What can hang from each mark
zisa: gimi
dusa: ratef
bodi: nogigon
sugik: kugis
nogigon: bodi dozal kugis tuva
ratef: dozal dusa moko tuva
tuva: nogigon
gimi: dozal zisa
moko: ratef
zume: sugik
dozal: gimi lanis nogigon
kugis: sugik

Each row was made from one small tree. The marks that hang from a mark follow it in brackets, in alphabetical order. Every link used is in the known rows. Write each row's tree.
Known rows
kugis{sugik}: -12, -18, 19, -12, 19, 33, -10, -5, 1, -23, -27, -21, -19, -41, 0, -16, -25, -2, -5, 9, -36, -41, 2, 29, -24, 18, 0, -1, -7, -17
gimi{dozal zisa}: -2, -31, 49, -11, 27, 39, -15, -24, 1, -2, -23, -11, -19, -20, -11, 19, -24, -4, -10, 24, -6, -14, 10, 37, -14, -4, -18, 12, -4, -7
dozal{gimi nogigon{bodi}}: -13, -6, 14, -16, 3, 35, -57, -24, 13, -26, -29, -38, -19, -36, 2, 5, -34, -3, -1, 11, -33, 10, 7, 14, -11, -3, 15, -7, 5, -28
bodi{nogigon{dozal{gimi} kugis}}: -13, -27, 23, -11, 12, 41, -55, -21, 27, -17, -27, -29, -24, -24, -16, 23, -36, 1, 5, 40, -32, 42, 17, 10, -11, -12, 4, -7, -17, -30
zisa{gimi}: -13, -6, 29, -5, -9, 35, -27, -11, 12, -13, -25, -18, -33, -30, -1, 12, -27, 2, -6, 15, -23, -14, 15, 23, -11, 11, 11, 0, -3, -25
gimi{dozal{lanis nogigon} zisa}: 3, -31, 33, -16, 56, 50, -49, -32, 5, 1, -17, -21, -38, -23, -3, 43, -25, -3, -25, 27, -23, -27, 3, 39, -30, 0, 20, 17, -1, -9
ratef{moko tuva}: -8, 0, 29, -11, 19, 34, -15, 13, -2, -35, -24, -22, -25, -36, 5, -41, -21, -2, -4, 16, 10, 46, 45, 14, -1, 14, 15, 9, -4, -25
dozal{gimi{zisa} lanis nogigon{tuva}}: -6, -19, 11, -14, 24, 47, -51, -30, 15, -13, -16, -25, -22, -29, 7, 36, -28, -5, -17, 33, -39, -21, 10, 33, -40, 12, 0, 0, 0, -11
dozal{lanis nogigon{kugis tuva}}: -9, -31, 0, -21, 26, 42, -59, -21, 10, -6, -20, -24, -31, -35, -6, 34, -31, 4, -13, 32, -30, 5, 23, 31, -35, 10, 27, 3, -18, -10
gimi{dozal{nogigon{kugis}} zisa}: 0, -32, 39, -14, 45, 44, -37, -39, 8, 4, -21, -20, -29, -22, -15, 44, -28, 0, -10, 37, -9, -8, 7, 29, -21, -10, -1, 10, 2, -17
moko{ratef{dozal{gimi} dusa}}: -5, -21, 21, -1, -9, 49, -24, 0, -3, -20, -21, -44, -17, -39, 8, -54, -37, -11, -7, -2, 16, 62, 20, 11, -38, 3, -29, -8, 4, -42
bodi{nogigon{dozal{lanis} kugis}}: -7, -40, 19, -17, 30, 46, -68, -15, 20, -15, -23, -27, -39, -24, -18, 32, -34, 5, -4, 40, -39, 32, 19, 24, -21, -6, 33, -2, -28, -21
gimi{zisa}: -4, -23, 38, -12, 8, 39, -4, -23, 3, -20, -24, -13, -23, -24, -12, 4, -26, 0, -7, 28, -18, -21, 13, 34, -22, 10, -14, -4, 0, -16
sugik{kugis}: -5, -20, 19, -12, -7, 25, -39, -16, 11, -22, -32, -8, -17, -35, -5, -11, -28, 5, -5, 39, -4, 5, 16, 27, -10, 15, -5, -3, -10, -21
ratef{dozal dusa}: -2, -19, 12, -10, 3, 39, -28, 1, 8, -24, -21, -43, -24, -38, 3, -35, -31, -6, -6, -4, 17, 37, 15, 10, -15, 3, -16, 0, 5, -30
tuva{nogigon}: -12, -13, 17, -16, -13, 34, -9, -24, 6, -33, -29, -17, -38, -28, -7, -6, -27, 0, -4, 18, -6, 24, 19, 23, -30, 23, -8, 14, -13, -12
moko{ratef{dozal{lanis nogigon{tuva}}}}: -8, -27, 8, -5, 9, 48, -45, -4, -9, -22, -14, -31, -39, -31, 8, -8, -27, -10, -27, 20, 4, 26, 32, 24, -46, 14, 2, 20, -17, -26
dozal{gimi{zisa} lanis nogigon}: -2, -15, 21, -16, 33, 54, -53, -34, 14, -15, -22, -30, -31, -30, 4, 32, -32, -4, -20, 27, -43, -21, -1, 30, -37, 13, 17, -8, 10, -21
moko{ratef{dusa tuva}}: -3, -23, 28, -6, 13, 43, 5, 6, -13, -26, -18, -31, -21, -41, 3, -59, -32, 2, -4, 17, 2, 34, 39, 23, -39, 9, -11, -8, 0, -36
zisa{gimi{dozal{nogigon}}}: -10, -6, 28, -4, 22, 36, -47, -21, 14, 2, -21, -23, -43, -27, 4, 37, -24, 0, -15, 17, -13, -22, 11, 20, -10, -1, 25, 21, -1, -25
dusa{ratef{dozal{gimi{zisa}} moko}}: -5, -11, 42, 0, 13, 32, -24, -11, 8, -25, -15, -28, -20, -28, 11, -8, -24, -10, 8, 16, 14, 47, 15, 7, -10, 3, 3, -3, 5, -41
tuva{nogigon{dozal}}: -12, -16, 14, -15, -5, 37, -29, -26, 6, -31, -27, -17, -39, -19, -7, -3, -29, 1, -3, 13, -3, 44, 19, 10, -28, 11, -25, 22, -21, -5
nogigon{dozal{lanis}}: -7, -28, 18, -18, 21, 45, -57, -9, 2, -14, -25, -20, -28, -24, -5, 4, -33, -2, -15, 6, -24, 22, 17, 20, -22, 3, 7, 6, -25, -1
gimi{dozal{nogigon} zisa}: -1, -24, 38, -11, 43, 42, -28, -34, 6, -3, -19, -19, -33, -20, -5, 31, -23, -2, -18, 29, -9, -29, 8, 31, -21, -4, -2, 18, 2, -18
dozal{gimi{zisa} lanis nogigon{kugis}}: -2, -25, 22, -18, 34, 56, -63, -40, 17, -8, -24, -30, -26, -33, -8, 45, -38, -1, -12, 34, -45, -1, -1, 28, -36, 5, 16, -18, 9, -22
zisa{gimi{dozal{lanis nogigon{tuva}}}}: -9, -16, 19, -7, 27, 39, -65, -16, 14, 9, -15, -22, -40, -27, 9, 49, -23, -1, -19, 18, -23, -20, 15, 30, -21, 4, 29, 26, -10, -9
dozal{gimi lanis nogigon{kugis tuva}}: -11, -24, 1, -19, 19, 45, -67, -25, 16, -5, -22, -30, -17, -38, -1, 34, -36, -2, -8, 29, -37, 14, 17, 24, -33, 8, 16, -7, -10, -14
tuva{nogigon{dozal kugis}}: -12, -26, 15, -17, -5, 40, -39, -31, 8, -24, -29, -17, -34, -21, -20, 11, -34, 3, 4, 20, -6, 65, 18, 8, -27, 5, -29, 11, -22, -4
zume{sugik{kugis}}: -9, -16, 17, -15, 13, 30, -21, -8, 6, -12, -36, -18, -31, -38, -5, 0, -24, -4, -1, 44, -4, -7, 11, 38, -10, 0, -16, 2, -5, -35
gimi{dozal}: -8, -26, 36, -14, 19, 33, -22, -11, 1, -2, -28, -15, -19, -28, -5, 2, -26, -4, -10, 12, 0, 2, 20, 28, -6, -2, 0, 16, -15, -9
zisa{gimi{dozal{nogigon{bodi}}}}: -10, -9, 30, -7, 15, 34, -66, -19, 12, -1, -22, -29, -37, -28, 2, 36, -27, 1, -7, 10, -21, -8, 5, 20, -2, -11, 26, 17, 1, -22

Which tree is each row?
-1, -27, 38, -14, 35, 38, -47, -33, 4, -8, -20, -26, -27, -23, -9, 30, -25, -1, -9, 23, -16, -11, 1, 32, -13, -16, 3, 14, 3, -12 : gimi{dozal{nogigon{bodi}} zisa}
-9, -4, 31, -9, 20, 23, 4, -6, 1, -41, -16, -20, -36, -33, 10, -20, -19, 4, 14, 28, 12, 54, 38, 10, -18, 20, 24, 11, -7, -31 : dusa{ratef{moko tuva{nogigon}}}
-14, -18, 20, -9, 10, 38, -44, -15, 25, -25, -24, -29, -29, -22, -3, 9, -30, -2, -3, 32, -30, 20, 19, 12, -13, -5, 6, 2, -17, -30 : bodi{nogigon{dozal{gimi}}}
-2, -19, 21, -19, 25, 52, -75, -32, 12, -21, -22, -37, -23, -32, -1, 31, -36, -3, -10, 18, -53, -4, -6, 31, -28, -2, 22, -13, 11, -17 : dozal{gimi{zisa} lanis nogigon{bodi}}
-9, -10, 37, -7, 30, 22, 1, 4, -1, -31, -16, -20, -24, -36, 11, -24, -19, 3, 11, 26, 5, 33, 41, 12, -6, 10, 33, 0, -6, -36 : dusa{ratef{moko tuva}}
-18, -21, 12, -7, 1, 32, -43, -12, 24, -22, -19, -25, -20, -20, -1, 11, -26, -3, 1, 39, -25, 19, 28, 15, -16, -5, -10, 10, -26, -20 : bodi{nogigon{dozal{gimi} tuva}}
-5, -26, 31, -14, 20, 53, -60, -23, 9, -13, -24, -21, -17, -20, -4, 18, -35, -6, -10, 14, -34, 18, 4, 19, -26, 0, -19, -5, -10, -3 : nogigon{dozal{gimi{zisa} lanis}}
-10, -21, 21, -16, 15, 47, -66, -13, 8, -13, -28, -23, -17, -26, 1, 4, -37, -6, -11, 3, -31, 31, 12, 14, -21, 2, -6, -2, -19, -5 : nogigon{dozal{gimi lanis}}
-4, -31, 32, -17, 12, 51, -85, -21, 6, -20, -24, -30, -9, -22, -8, 17, -39, -5, 1, 4, -44, 34, -5, 21, -16, -14, -15, -12, -8, 2 : nogigon{bodi dozal{gimi{zisa} lanis}}
-6, -22, 22, -15, 7, 51, -49, -35, 11, -25, -24, -21, -32, -18, -6, 21, -34, -5, -6, 15, -24, 39, 2, 17, -39, 12, -29, 9, -10, 2 : tuva{nogigon{dozal{gimi{zisa} lanis}}}
-12, -13, 23, -5, 9, 30, -64, -17, 13, 0, -17, -26, -30, -27, 3, 40, -23, 0, -4, 16, -16, -9, 13, 24, -6, -11, 14, 23, -6, -13 : zisa{gimi{dozal{nogigon{bodi tuva}}}}
-14, -36, 12, -11, 8, 33, -45, -14, 21, -15, -19, -21, -26, -20, -17, 25, -28, 5, 5, 49, -22, 32, 33, 20, -16, -10, -2, 7, -33, -17 : bodi{nogigon{dozal kugis tuva}}
-14, -37, 17, -19, -19, 26, -45, -10, 3, -14, -26, -22, 1, -34, -21, 7, -33, 4, 17, 22, -20, 35, 24, 29, -9, -10, -11, -9, -21, 0 : nogigon{bodi kugis tuva}
-1, -2, 20, -13, 28, 38, -17, 16, 4, -31, -18, -39, -22, -42, 11, -69, -25, 3, 3, 5, 15, 64, 39, 13, -14, 8, 17, -3, 6, -30 : ratef{dusa moko tuva}
0, -25, 30, 1, -3, 52, -19, -9, -2, -20, -17, -43, -17, -33, 3, -43, -35, -11, -7, 7, 10, 47, 13, 16, -44, 1, -41, -11, 12, -39 : moko{ratef{dozal{gimi{zisa}} dusa}}
-12, -37, 9, -19, 1, 36, -82, -5, 0, -19, -20, -23, -9, -23, -6, 6, -32, -1, 0, 5, -29, 39, 20, 25, -17, -9, -9, 8, -33, 16 : nogigon{bodi dozal{lanis} tuva}
-8, -33, 12, -21, 8, 47, -59, -29, 7, -20, -28, -20, -39, -23, -18, 21, -37, 2, -2, 16, -17, 65, 14, 16, -34, 8, -9, 9, -26, 3 : tuva{nogigon{dozal{lanis} kugis}}
-7, -32, 13, -20, 34, 36, -74, -14, 3, -3, -18, -28, -23, -30, 2, 28, -27, -2, -13, 14, -21, 5, 15, 35, -18, -9, 26, 23, -19, 3 : gimi{dozal{lanis nogigon{bodi tuva}}}
-3, -23, 34, -15, 15, 52, -39, -23, 8, -13, -25, -22, -15, -29, -2, 16, -34, -6, -11, 20, -40, -7, 2, 35, -30, 12, -1, -16, 2, -12 : dozal{gimi{zisa} lanis}
-15, -41, 14, -17, -11, 30, -69, -13, 3, -13, -24, -21, 0, -24, -22, 11, -35, 3, 17, 17, -18, 59, 23, 15, -7, -21, -29, 0, -30, 7 : nogigon{bodi dozal kugis tuva}
-10, -2, 21, -14, 6, 35, -50, -1, 0, -50, -23, -28, -33, -26, 1, -37, -25, 0, 9, 5, 12, 98, 36, 0, -4, 2, -7, 22, -12, -7 : ratef{moko tuva{nogigon{bodi dozal}}}
-13, -31, 13, -17, 0, 38, -59, -25, 4, -30, -29, -28, -23, -31, -18, 7, -35, 2, 17, 4, -32, 47, -6, 11, -26, -2, -25, 5, -17, 4 : tuva{nogigon{bodi dozal kugis{sugik}}}
-9, -14, 29, -6, 23, 39, -55, -26, 16, 10, -23, -24, -38, -29, -5, 48, -29, 2, -9, 23, -15, -6, 10, 18, -10, -7, 22, 13, -2, -25 : zisa{gimi{dozal{nogigon{kugis}}}}
-2, -1, 12, -6, 4, 42, -51, 9, 15, -25, -22, -53, -19, -39, 15, -63, -30, -11, -1, -15, 29, 90, 18, 0, -12, 1, 0, -5, 10, -37 : ratef{dozal{gimi} dusa moko}
4, -39, 35, -18, 59, 52, -58, -36, 7, 9, -20, -23, -35, -25, -13, 55, -31, 0, -18, 33, -25, -10, 2, 38, -30, -6, 18, 8, -2, -9 : gimi{dozal{lanis nogigon{kugis}} zisa}
-10, -27, 21, -19, 6, 45, -90, -11, 6, -19, -29, -32, -9, -28, -4, 5, -41, -5, 1, -6, -40, 48, 4, 16, -11, -13, -2, -8, -16, 0 : nogigon{bodi dozal{gimi lanis}}
-14, -17, 3, -17, -1, 27, -46, -17, 6, -25, -20, -28, -21, -32, -1, 6, -25, 2, -3, 21, -21, -1, 22, 26, -18, -1, 10, 10, -11, -14 : dozal{nogigon{bodi tuva}}
-11, -33, 23, -18, 7, 34, -46, -10, 1, -20, -31, -30, -7, -44, -17, -1, -35, 2, 16, 8, -45, 3, -5, 27, -13, -5, 3, -18, -7, -11 : nogigon{bodi kugis{sugik}}
-2, 1, 12, -14, 17, 37, -14, 4, 6, -42, -19, -39, -37, -39, 10, -65, -24, 4, 5, 7, 21, 83, 36, 9, -26, 18, 6, 9, 6, -24 : ratef{dusa moko tuva{nogigon}}
-11, -33, 20, -13, 18, 39, -48, -17, 21, -17, -25, -25, -35, -22, -20, 21, -32, 5, 2, 43, -27, 32, 23, 16, -13, -11, 15, -1, -24, -28 : bodi{nogigon{dozal kugis}}
-9, -19, 34, -9, 7, 44, -38, -26, 9, -16, -25, -19, -12, -18, -6, 6, -33, -6, -4, 17, -21, 16, 9, 12, -16, -4, -42, -3, -6, -10 : nogigon{dozal{gimi{zisa}}}
-8, -18, 34, 0, 0, 43, -5, 11, -19, -36, -21, -24, -27, -34, 2, -34, -26, -13, -12, 20, 22, 39, 44, 11, -16, 12, -31, 13, -3, -37 : moko{ratef{dozal tuva}}
-9, -18, 35, -4, 18, 25, 3, 3, -3, -33, -15, -21, -24, -36, 9, 5, -23, -7, 6, 25, 12, 13, 32, 2, 4, 9, -9, 7, 1, -39 : dusa{ratef{dozal tuva}}
-13, -28, 4, -19, 1, 29, -56, -23, 8, -17, -22, -30, -18, -34, -13, 21, -31, 6, 7, 29, -24, 19, 22, 23, -18, -7, 9, -1, -12, -15 : dozal{nogigon{bodi kugis tuva}}
-4, -27, 29, -10, 35, 35, -24, -31, 6, 0, -14, -15, -24, -19, -3, 34, -19, -2, -15, 36, -5, -27, 16, 34, -24, -4, -15, 26, -6, -7 : gimi{dozal{nogigon{tuva}} zisa}
-9, -23, 11, -18, 6, 44, -50, -23, 5, -28, -25, -19, -43, -21, -5, 6, -31, 0, -10, 10, -15, 43, 15, 18, -34, 15, -5, 19, -25, 4 : tuva{nogigon{dozal{lanis}}}
-5, -27, 9, -23, 35, 48, -61, -24, 10, -10, -25, -28, -39, -36, -9, 30, -35, 4, -16, 27, -34, 5, 14, 28, -32, 9, 45, -5, -10, -21 : dozal{lanis nogigon{kugis}}
-7, -29, 12, -17, 41, 38, -55, -15, 5, 2, -17, -21, -30, -29, 6, 30, -24, -3, -22, 20, -13, -9, 21, 35, -26, 3, 25, 28, -20, -2 : gimi{dozal{lanis nogigon{tuva}}}
-1, -14, 17, -8, 13, 39, -15, 14, 2, -33, -17, -41, -22, -42, 8, -36, -28, -8, -2, 3, 23, 39, 29, 2, -1, 7, -31, 5, 14, -34 : ratef{dozal dusa tuva}
-1, -8, 14, -16, 18, 40, -22, -1, 8, -34, -21, -38, -33, -41, -1, -52, -28, 6, 13, 14, 20, 103, 36, 7, -27, 11, 2, 0, 5, -24 : ratef{dusa moko tuva{nogigon{kugis}}}
-10, -23, 14, -21, 12, 36, -58, -25, 9, -20, -28, -33, -26, -35, -16, 18, -35, 5, 2, 22, -27, 20, 12, 19, -13, -9, 25, -8, -4, -25 : dozal{nogigon{bodi kugis}}
-8, -13, 30, -4, 14, 25, -24, 1, 3, -28, -17, -28, -30, -31, 11, -20, -22, -5, 5, 11, 23, 52, 28, 7, -7, 6, 28, 6, -10, -39 : dusa{ratef{dozal moko}}
-16, -31, 13, -15, -11, 26, -59, -7, 1, -22, -21, -20, -5, -22, -8, -5, -29, -1, 8, 9, -16, 37, 25, 17, -8, -15, -29, 11, -29, 7 : nogigon{bodi dozal tuva}
-18, -30, 14, -12, -8, 35, -53, -19, 11, -4, -25, -18, 4, -25, -12, 14, -36, -3, 10, 23, -14, 52, 26, 6, -15, -9, -46, -3, -25, -1 : nogigon{dozal{gimi} kugis tuva}
